Each row comes from the steps of one walk. Every step used is in the known rows, and no mark comes twice. Write the walk behind each row, first mark first.
Known rows
f > x > p > n > l > u: [-0.04  0.15  0.23 -0.36 -0.03  0.03  0.09 -0.03  0.18  0.08 -0.07  0.11
 -0.06  0.00 -0.06  0.03 -0.44 -0.03  0.00]
n > l > u: [ 0.07  0.04  0.08 -0.25  0.09  0.12 -0.07  0.16  0.12 -0.12 -0.17 -0.06
  0.13 -0.07 -0.12  0.02 -0.24 -0.04 -0.04]
p > n > l > x: [ 0.08  0.23  0.18 -0.27  0.05  0.06  0.08  0.20  0.00 -0.14 -0.25  0.28
 -0.33  0.09 -0.09  0.01  0.14 -0.17 -0.11]
l > x > p > n > f: [ 0.03  0.24  0.19 -0.06 -0.04  0.14  0.04 -0.13  0.00 -0.08 -0.28  0.27
 -0.41  0.19  0.25  0.00 -0.12  0.04  0.04]
u > p > x: [ 0.16  0.06  0.08  0.06  0.00 -0.04 -0.03  0.03  0.08  0.03 -0.16  0.27
  0.03  0.03 -0.41 -0.10 -0.37 -0.07 -0.28]
f > u: [ 0.12 -0.04 -0.01 -0.13  0.03  0.07 -0.03  0.22  0.06  0.02 -0.21 -0.02
  0.22  0.07  0.00 -0.13 -0.22 -0.05 -0.05]
u > l > x > p: [ 0.04  0.13  0.05 -0.02  0.01  0.05  0.03  0.07 -0.08 -0.16 -0.43  0.11
 -0.22  0.20  0.44  0.25 -0.17 -0.05  0.15]
n > p > x: [ 0.14  0.04  0.26 -0.15 -0.15 -0.04  0.02  0.11  0.07  0.00 -0.29  0.20
  0.07  0.10 -0.28 -0.09 -0.56  0.02  0.04]
u > l: [ 0.03  0.02  0.00  0.02  0.02  0.06 -0.05  0.13 -0.06  0.02 -0.27  0.05
  0.22  0.14  0.24  0.09  0.04 -0.06  0.13]
l > n > p > x: [ 0.11  0.02  0.27  0.08 -0.24 -0.07 -0.02  0.05  0.05 -0.14 -0.22  0.20
  0.12  0.15 -0.28 -0.19 -0.30  0.09  0.11]
p > n > f > u: [ 0.12  0.10  0.02 -0.10 -0.02  0.19 -0.03  0.15  0.10  0.12 -0.17  0.13
  0.19  0.16  0.03 -0.24 -0.06  0.01  0.02]
f > x > p > n: [-0.09  0.13  0.24 -0.21 -0.09 -0.08  0.10 -0.17  0.04  0.15 -0.10  0.23
 -0.11  0.14 -0.03 -0.06 -0.30 -0.02  0.04]
n > l > u > p: [ 0.07 -0.02  0.07 -0.03  0.14  0.10 -0.08  0.10  0.15 -0.06 -0.07  0.01
  0.07 -0.14 -0.10  0.03 -0.28 -0.08 -0.24]
f > u > p > n > l > x: [ 0.16  0.12  0.11 -0.13  0.10  0.11  0.07  0.39  0.09  0.00 -0.22  0.23
 -0.16  0.04 -0.08 -0.07 -0.04 -0.24 -0.40]
x > p: [-0.03  0.11  0.10 -0.05  0.00 -0.03 -0.01 -0.10  0.05 -0.08 -0.21  0.04
 -0.11  0.06  0.06  0.04 -0.33  0.03  0.14]
n > p: [ 0.00 -0.06  0.27 -0.06 -0.08  0.06  0.01  0.02  0.01 -0.02 -0.23  0.06
  0.10  0.06  0.09 -0.05 -0.32  0.02  0.15]
l > n > f: [-0.02  0.00 -0.02  0.25 -0.09  0.13 -0.17 -0.19 -0.05 -0.13 -0.07  0.03
  0.08  0.14  0.13 -0.22  0.34  0.16  0.06]
n > f > u: [ 0.10 -0.04 -0.10  0.00  0.01  0.23 -0.12  0.13  0.04  0.07 -0.21 -0.02
  0.18  0.09  0.23 -0.20 -0.14  0.05 -0.03]
f > u > l > n: [ 0.09 -0.05 -0.09  0.17 -0.07  0.07 -0.10  0.34  0.01 -0.08 -0.27 -0.05
  0.42  0.22  0.19 -0.09  0.22  0.00  0.11]
x > p > n: [ 0.00  0.24  0.21 -0.14 -0.03 -0.05  0.07 -0.04  0.11 -0.01 -0.15  0.19
 -0.06  0.13 -0.16 -0.01 -0.30 -0.01  0.15]
n > f > u > p > x: [ 0.22  0.01 -0.09  0.10 -0.03  0.15 -0.12  0.16  0.15  0.14 -0.19  0.18
  0.15  0.06 -0.15 -0.22 -0.42  0.01 -0.28]
l > u > p: [ 0.11 -0.09  0.16  0.12  0.10  0.06 -0.05 -0.05  0.10  0.03 -0.08  0.05
  0.20 -0.04 -0.12 -0.01 -0.38 -0.01 -0.22]

Which walk is each row?
[ 0.15  0.07  0.27  0.03  0.06  0.06  0.03 -0.01  0.14  0.10 -0.04  0.19
  0.19  0.02 -0.35 -0.05 -0.33 -0.07 -0.20]
l > u > p > n
[-0.09 -0.09  0.00 -0.03 -0.05  0.13 -0.09 -0.23 -0.09  0.16 -0.10  0.10
 -0.01  0.09  0.25 -0.15 -0.02  0.08 -0.05]
n > f > x
[-0.02 -0.06  0.27  0.17 -0.17  0.02 -0.03 -0.04  0.00 -0.15 -0.13  0.03
  0.13  0.13  0.03 -0.16  0.00  0.09  0.16]
l > n > p
[ 0.10 -0.04 -0.19  0.08 -0.01  0.28 -0.13  0.24  0.01  0.09 -0.32 -0.03
  0.32  0.18  0.51 -0.04  0.03  0.00  0.12]
n > f > u > l
[ 0.09  0.05 -0.10  0.02 -0.03  0.25 -0.05  0.24 -0.02 -0.05 -0.48  0.03
 -0.11  0.23  0.66  0.12 -0.19  0.02  0.11]
n > f > u > l > x > p
[-0.18 -0.02  0.04  0.19 -0.18  0.07 -0.10 -0.37 -0.05 -0.02 -0.05  0.05
 -0.12  0.15  0.31 -0.16  0.09  0.20  0.10]
l > n > f > x > p
[-0.16  0.19  0.17 -0.34 -0.06 -0.04  0.09 -0.05  0.12  0.08 -0.09  0.19
 -0.23  0.05  0.00 -0.01 -0.20 -0.07  0.02]
f > x > p > n > l
[-0.03  0.22  0.13 -0.03 -0.07  0.13 -0.01 -0.13  0.09  0.03 -0.16  0.19
 -0.15  0.15  0.16 -0.08 -0.15  0.10  0.17]
x > p > n > f
[ 0.00  0.23  0.12 -0.27  0.04  0.03  0.02  0.15  0.10 -0.04 -0.12  0.17
 -0.04  0.03 -0.16 -0.07  0.06 -0.12 -0.03]
p > n > l
[ 0.05  0.10  0.06 -0.21  0.07  0.08 -0.01  0.20 -0.04 -0.22 -0.30  0.11
 -0.32  0.02  0.09  0.05  0.05 -0.11 -0.15]
n > l > x
[ 0.12  0.05  0.04 -0.03  0.04  0.11 -0.01  0.16 -0.15 -0.09 -0.41  0.10
 -0.06  0.20  0.32  0.16  0.06 -0.12  0.02]
u > l > x
[ 0.04  0.17  0.05 -0.08 -0.07  0.19 -0.02  0.09  0.17  0.06 -0.19  0.11
  0.01  0.16  0.10 -0.16 -0.30  0.06  0.10]
x > p > n > f > u
[-0.16 -0.01  0.02 -0.02 -0.09  0.11 -0.06 -0.28 -0.01  0.12 -0.10  0.08
 -0.14  0.08  0.41 -0.07 -0.22  0.13  0.05]
n > f > x > p
[-0.06  0.31  0.13 -0.25  0.01 -0.02  0.05  0.07  0.17 -0.09 -0.14  0.17
 -0.21  0.04 -0.02  0.02 -0.14 -0.06  0.10]
x > p > n > l
[ 0.07  0.24  0.27 -0.17 -0.02 -0.02  0.12  0.00  0.02 -0.09 -0.30  0.27
 -0.35  0.18 -0.09  0.05 -0.23 -0.06  0.00]
l > x > p > n
[ 0.02  0.01 -0.02  0.23 -0.07  0.04 -0.11  0.05 -0.06 -0.16 -0.19  0.04
  0.23  0.21  0.14  0.00  0.34  0.02  0.15]
u > l > n
[ 0.03  0.15  0.08 -0.01 -0.02  0.17 -0.05 -0.08  0.04  0.07 -0.10  0.19
  0.04  0.15  0.04 -0.14  0.09  0.03  0.05]
p > n > f
[ 0.02  0.11  0.11  0.18  0.00  0.15 -0.06 -0.15  0.07  0.12 -0.02  0.28
  0.01  0.08  0.01 -0.17  0.05 -0.04 -0.14]
u > p > n > f
[ 0.11 -0.03 -0.10 -0.06  0.02  0.11 -0.05  0.37  0.02  0.08 -0.32 -0.02
  0.37  0.16  0.20  0.01 -0.09 -0.08  0.10]
f > u > l
